Every row comes from one small tree of marks. Brackets hold a mark, then the marks that hang from it, in alphabetical order. Every link used is in the known rows. Which tree was each row made from?
Known rows
[tafulu biko [miga kolel]]: [ 10.0  24.9   0.2 -10.8  11.3  10.8  23.3 -17.0 -36.1  -3.2 -27.1  40.7
 -25.9  -5.1  12.6  -1.3 -18.6 -37.9  30.2 -44.7  14.8 -15.2 -24.8]
[noso [biko kolel] gupez]: [ 19.4  -0.6  -4.9   9.3  17.6 -13.3 -51.5   2.7  19.7 -19.9   1.3   1.0
 -14.4   7.6 -15.3  22.0   5.3  23.2  -5.8   7.3   2.7  -4.6  -1.3]
[kolel [miga tafulu]]: [-12.1  -6.3   5.3 -10.7 -30.6   2.0 -20.9 -28.2 -13.7   8.3   5.7  -8.5
  27.1   8.1  -3.2  -4.0 -20.7 -16.5  54.5  -4.3   0.9  -7.7  12.9]
[tafulu biko miga]: [ 14.9  28.5 -15.6 -17.0  -2.7   7.6  -1.6 -20.9 -36.1   3.0 -13.1  38.0
 -37.2  10.6   6.3  -4.0  -1.5 -22.5  39.0 -41.6  16.5 -29.5  -9.0]
[biko [kolel miga] tafulu]: [-15.7  22.4   7.5  15.6  -9.2 -20.7 -19.1 -46.4  -0.4  27.6   1.0  -0.1
   3.8  38.1 -21.2   6.1 -34.5  15.5  19.8 -23.2 -28.1  14.3  39.0]
[nisop [noro [noso biko gupez]]]: [ 23.4 -44.5 -55.3 -23.7  24.4   6.6 -27.9  42.3   9.3 -30.8  -9.5  15.2
   4.6  -3.2   5.2  18.8  24.3  16.0 -17.8  22.1  26.2 -37.7  -8.2]
[noro [noso [biko [tafulu miga]] gupez]]: [ 14.3   7.5 -10.7   9.0 -27.2   2.5   1.4  25.4  15.1 -14.8   8.5  21.2
  12.5 -16.4  -6.1   2.2  17.7  18.5 -25.4   9.9  22.6   3.5   5.9]
[noro [noso [biko tafulu] gupez]]: [ 13.3 -16.7  -8.7  -1.8  13.3  -5.7 -14.6  31.6  19.0 -12.4  -0.6   0.4
  13.4  -8.3 -14.2  17.1  14.4  26.2 -33.4  22.3   9.2   9.5  -1.6]
[tafulu biko [miga kolel noso]]: [ -2.0  17.3   7.5 -10.2  12.4  18.4  56.1  -2.4 -33.6   2.7 -17.6  21.3
 -27.8 -18.4  20.4 -15.0  -6.9 -41.2  10.3 -26.5   6.5  -4.2 -28.3]
[nisop [noro noso]]: [ -0.3 -38.7 -57.1 -37.9  25.6   2.2 -11.2  30.5 -12.4   7.6 -14.9  22.2
   0.0  25.5  16.2  22.7   8.2   4.9  12.8   1.0   5.4 -48.3  -5.3]
[noro noso]: [ -2.4 -24.3 -15.6 -33.8  26.1  -7.4 -12.1  32.7 -13.4  13.0  -6.4  14.7
  -0.3  23.0  -0.3  28.9  15.1   5.9  16.8   7.8  -4.5 -28.0  -5.6]
[kolel miga]: [ -5.0  -3.5  -5.6 -17.4  -9.5  -3.2 -25.7 -25.3 -13.5  -4.1  -6.6   6.9
  -1.7  19.2 -12.7  11.0 -24.8  -5.5  43.9 -15.8  -6.3 -22.3  24.6]
[noro [noso [biko kolel tafulu]]]: [ -0.3  -4.0  -1.8   3.8  15.0 -25.6 -16.7  18.6  20.3  12.1  -4.8  13.1
  11.3  31.5 -29.9  21.5   9.3  34.7  -6.5  12.9 -11.4  13.9   7.8]
[tafulu biko [miga [noso gupez]]]: [ 11.2  27.1  -6.1  -5.5   1.5  22.4  20.0   0.3 -22.5   2.3   6.5   3.1
 -33.4 -20.7  24.1 -17.6  19.5 -24.3 -14.0 -23.5  13.0 -14.3 -15.2]
[noso [biko kolel tafulu] gupez]: [ 14.0   6.5   6.7  26.5  10.3 -19.1 -37.6  -9.6  28.2  -7.5  -1.6  -9.0
  -8.2   4.4 -18.8  12.4  -8.3  34.2 -23.8   0.1  -4.2  25.2   7.4]
[noso [biko [kolel miga]] gupez]: [ 10.9  10.9   3.2  14.1  -3.4  -9.7 -49.7 -22.7  17.0 -25.0   3.6  -0.7
   4.7  11.7 -26.1   9.8  -4.3  14.5   8.1   0.6   2.3  -6.5  29.1]
[nisop [noro [noso [biko tafulu] gupez]]]: [ 15.4 -32.6 -48.8  -9.0  14.9  -1.6 -14.4  34.0  18.1 -17.2 -12.4  10.9
  15.7  -3.6   4.7   7.5   4.3  24.6 -41.4  17.7  19.3  -7.7  -1.4]
[kolel [miga [noso gupez] [tafulu biko]]]: [ -4.0  11.6  14.2 -10.2   5.4  20.8   4.5 -16.5 -21.8   2.3  11.4 -34.6
  15.9 -18.7  15.8 -31.7  10.7 -35.2   2.6   2.3   8.4   5.6  -7.8]
[noro [noso biko gupez]]: [ 19.8 -26.7 -16.1 -16.5  21.6  -0.2 -30.6  45.8   8.5 -25.8  -1.8   9.4
   7.5  -4.6 -12.0  26.5  32.1  16.0 -13.7  30.2  15.5 -20.2  -8.2]
[kolel [miga noso [tafulu biko]]]: [-11.1   7.3  12.9 -16.4   0.3  15.0  16.3 -25.0 -29.8  12.8   2.1 -20.3
  12.6  -1.0   2.5 -32.3  -0.9 -37.1  33.0  -5.0   1.2   1.5  -5.5]
[noso [biko kolel tafulu]]: [  7.0   2.2   4.4  17.7   0.4 -28.2 -25.3 -18.2  21.5   4.5  -9.3   5.6
 -11.9  23.3 -27.8  13.5 -18.7  28.4   8.1  -7.6 -11.5  22.6   8.3]
[tafulu [biko kolel] [miga noso]]: [ -3.2  36.1   3.4   1.2   2.8   6.2  24.3 -14.4 -26.1  25.1   1.9  14.0
 -37.2  19.6   6.5 -12.1  13.8 -14.1  12.9 -30.0  -4.5  -9.9  -5.7]

Write each row's tree
[-19.0  12.1  22.3  11.6 -26.2   4.7  62.3  -6.6  -4.8  18.8  -6.1   6.6
  -9.0 -22.5  15.1 -10.2 -28.5 -10.2 -10.1 -16.2 -13.2  26.3  -8.3] | [biko [tafulu [miga kolel noso]]]
[  8.9  43.2  -6.5   3.0   6.1  -0.3  -5.2 -26.7 -26.2  15.0  -6.2  35.5
 -36.6  34.4   0.8   0.9  -0.6 -12.7  34.3 -44.1   5.2 -20.2  -2.3] | [tafulu [biko kolel] miga]
[  0.1  26.4   9.7   2.5  31.1   5.9  -7.3 -20.5 -15.8   8.5   8.1 -19.4
 -12.3  12.5  -4.8 -13.2  12.4 -12.7 -11.7 -11.7 -12.9  -1.3  14.6] | [tafulu [biko [kolel [miga [noso gupez]]]]]
[-16.4  10.4  13.8   3.4 -19.1 -10.1 -28.1 -36.2  -6.3  19.3  10.3 -12.7
  27.6  27.1  -7.1  -0.4 -17.4  -4.3  48.8  -7.6  -9.8   0.5  19.8] | [biko [kolel [miga tafulu]]]
[ -9.4  16.5  23.5  20.4 -17.3   9.7  53.7   1.5   3.0   7.8   3.4  -6.4
  -3.7 -41.9  25.7 -11.0 -17.6  -9.2 -43.6  -8.6  -7.2  32.2 -11.0] | [biko [tafulu [miga kolel [noso gupez]]]]
[-28.9  17.4  20.5  16.3 -11.6 -16.1  11.5 -33.0   6.1  34.2   8.3 -19.1
   3.4  24.4 -16.6  -6.3 -24.0  12.1   0.9 -11.6 -38.5  27.3  33.3] | [biko [kolel [miga noso]] tafulu]
[ -5.4   8.9  19.4  -6.6  28.1  -3.7   7.8  -9.5 -19.1  33.4   3.2 -23.5
  -6.8  12.7  12.2 -14.2  11.9 -20.7  14.1  -2.5  -6.0  10.8 -27.3] | [miga noso [tafulu [biko kolel]]]
[-17.0 -26.6  27.9  -9.3   8.6   6.4  35.9  11.9  -9.0  14.5  -4.2 -22.9
  16.3 -25.9  24.1  -1.8 -12.7 -25.8  12.7  18.0  -9.9  16.3 -34.7] | [miga kolel noso tafulu]
[ 14.1 -45.8 -55.4 -30.1  18.0  -2.1 -20.2  36.8   4.0 -24.0 -19.5  30.3
   4.7  16.2  -1.1  17.8  12.6  10.7  13.3  15.1  22.6 -42.5  -7.9] | [nisop [noro [noso biko]]]
[-24.1 -12.6  15.0 -10.9 -26.4   8.0  11.3 -15.3 -10.0  11.4  12.3 -28.4
  28.0  -3.8   5.8 -18.5  -7.4 -18.5  33.2  11.6  -8.7   1.9   7.5] | [kolel [miga noso tafulu]]
[  3.0 -11.6   3.0  -0.8 -11.7   5.6 -12.4  -1.7  15.0 -32.5   7.7 -19.6
   7.0 -20.5 -13.9  -5.6   6.4   1.8  -9.7  16.4   2.3  -3.9  16.0] | [kolel [miga [noso biko gupez]]]
[-12.0   9.3  13.3   7.9   3.5   0.3 -13.7 -15.3   3.6  10.3  20.8 -25.1
   3.8   6.9  -3.5  -1.4   4.4   5.8 -12.3   4.3 -24.7   1.2  27.9] | [biko [kolel [miga [noso gupez]]]]
[  6.3  23.5  11.6  -1.6  18.3  24.5  45.5   5.0 -27.2  -6.9  -6.1   8.1
 -26.2 -36.8  29.2 -16.1   3.4 -37.4 -23.1 -18.1  10.0   0.0 -30.4] | [tafulu biko [miga kolel [noso gupez]]]
[-14.7  -8.0  14.3  -0.6 -23.8  14.8   0.9  -8.5  -0.9   2.1  23.7 -42.1
  33.3 -24.2  15.9 -20.2   2.5 -14.4  -0.5  19.0  -3.3   6.5   9.3] | [kolel [miga [noso gupez] tafulu]]
[  4.3 -21.9 -40.4  -0.6  15.7 -17.3 -10.0  17.1  19.3   7.8 -15.7  22.5
   8.4  35.1 -13.1  15.9  -0.8  34.1 -12.4   7.1   1.0  -2.5   8.2] | [nisop [noro [noso [biko kolel tafulu]]]]
[-11.0  -3.5   4.3  -7.4  -3.5  10.4  -3.8  -7.0  -5.4  -5.5  14.8 -26.7
   2.5 -12.8   5.0  -3.1  -0.7  -5.3  -8.7   4.5 -13.9  -9.4  17.8] | [kolel [miga [noso gupez]]]
[  9.1 -35.4 -55.4 -29.4  34.4   8.9 -21.3  37.1  -4.5  -0.9  -3.3   9.3
   0.8   5.5  26.7  23.2  15.7   7.5 -21.5  10.4  10.1 -42.0  -8.0] | [nisop [noro [noso gupez]]]
[ -4.8  14.1   5.4  13.1 -31.4  -6.9  12.2  -3.5  10.7  -4.3   6.7  13.6
 -18.8   9.2  -9.5  -2.6  12.8  11.4  13.1  -3.7  -0.5  -5.7   8.1] | [tafulu [miga [noso [biko kolel]]]]
[-20.9  29.9  13.2  22.8 -32.9  -7.7  33.6 -18.3   3.0  38.2  11.5  -0.7
 -20.1  14.0   3.9 -10.1 -10.2  13.2  -7.8 -18.8 -21.2  22.1  14.8] | [biko kolel [tafulu [miga noso]]]
[  7.9  15.3   7.4  20.6 -24.6   2.5   2.5   5.9  18.3 -15.4  18.2   0.1
 -16.1 -12.1   0.0  -5.7  26.3  17.2 -18.0   4.7   5.1  -0.3   5.2] | [tafulu [miga [noso [biko kolel] gupez]]]
[ -3.5  -1.9  11.5  14.7 -23.5  -1.0   2.3 -12.9  22.5 -21.5   5.6 -25.5
  13.3 -24.0 -18.3 -16.5  -9.0  11.7 -26.6  12.8  -5.6  27.9  22.8] | [kolel [miga [noso [biko tafulu] gupez]]]
[ -2.3  -9.8   7.3   1.8   7.7 -17.5  -9.3   5.3  15.0  -4.1  -5.1  -6.6
 -19.5  14.8 -18.7  11.3   8.5  15.7   7.0   9.9 -14.5   2.0  -4.1] | [miga [noso [biko kolel]]]
[ 10.2  -1.2   1.3  15.8  20.5 -17.4 -23.4  24.7  25.7  -0.5   5.9   0.9
  14.7  10.9 -21.4  21.3  15.4  36.9 -39.9  18.8  -2.4  17.1   9.0] | [noro [noso [biko kolel tafulu] gupez]]
[ -5.5   6.5   6.4  10.0  -7.5 -19.3 -14.8  -1.7  16.3   4.1   0.3  12.6
  30.0  33.7 -41.9   9.2  -7.6  25.9   8.2   5.2  -9.9  10.9  36.2] | [noro [noso [biko [kolel miga] tafulu]]]
[  2.1  -4.5  27.2  -4.0  43.1  19.0  29.7  10.3 -21.0   0.8  -1.6 -29.7
   9.5 -40.6  32.6 -17.2   3.0 -41.5 -22.0   9.0   7.1  22.1 -50.8] | [miga kolel [noso gupez] [tafulu biko]]
[ 13.0  12.9   9.6  24.7 -24.8   3.4  13.8  -4.9  14.0 -28.9 -10.1  18.5
  -0.4 -38.6   2.9  -4.0 -23.5  -0.8 -20.8 -12.4  19.9  26.3  -5.3] | [noso [biko [tafulu [miga kolel]]] gupez]
[  2.2  -9.9  20.5  19.3  -2.3  -4.6 -13.5  12.7  25.1  -4.1  19.6 -33.7
  13.5 -16.5   5.7 -10.7  22.1  10.2 -19.0  31.6   2.4  19.5 -15.7] | [miga [noso [biko kolel] gupez] tafulu]
[ -5.2   4.8  12.0   6.4  -9.0  20.5  40.6  12.8  -6.8  -7.7   3.7  -2.1
  -8.8 -38.8  30.2  -2.1  -2.7 -14.6 -24.8  -2.8  -0.9   1.0 -17.1] | [tafulu [miga kolel [noso gupez]]]
[  8.3 -33.4 -47.7 -15.8  27.5 -11.8 -27.2  29.2   9.4  -8.3 -17.2  26.7
   4.4  36.4  -8.3  22.7  16.3  24.3   9.8  12.4   7.3 -35.1   0.4] | [nisop [noro [noso [biko kolel]]]]
[ -2.2  -3.8  13.5   1.8 -24.5   8.0  44.1  11.3   1.6 -24.7 -15.3  18.7
  -9.5 -27.1   2.8  -5.1  -6.0 -12.0   8.5   0.0   8.7  -0.6 -16.5] | [tafulu [miga kolel [noso biko]]]
[-18.6   6.4  25.5  14.4 -11.4   5.5  -6.0 -14.9   4.6  17.6  32.0 -43.4
  32.3  -3.5   8.6 -14.1   5.8  -1.1  -5.3  17.7 -14.9  16.5  12.3] | [biko [kolel [miga [noso gupez] tafulu]]]
[  8.5  12.7  -6.0  10.4 -46.7  -6.8  -1.3 -18.6  10.7 -12.0  -7.0  27.9
 -11.2  -2.3 -12.7  -3.8 -20.5   7.1  21.8 -19.4  16.7   7.3  11.5] | [noso [biko [tafulu miga]]]
[ -5.4 -31.2  29.9  -3.8  -1.6   0.9  27.0  15.3  10.1 -16.2  -9.3 -16.6
  21.9 -30.9   7.9  -6.0  -8.8 -19.1  10.0  27.0   7.5  24.0 -37.8] | [miga kolel [noso biko] tafulu]
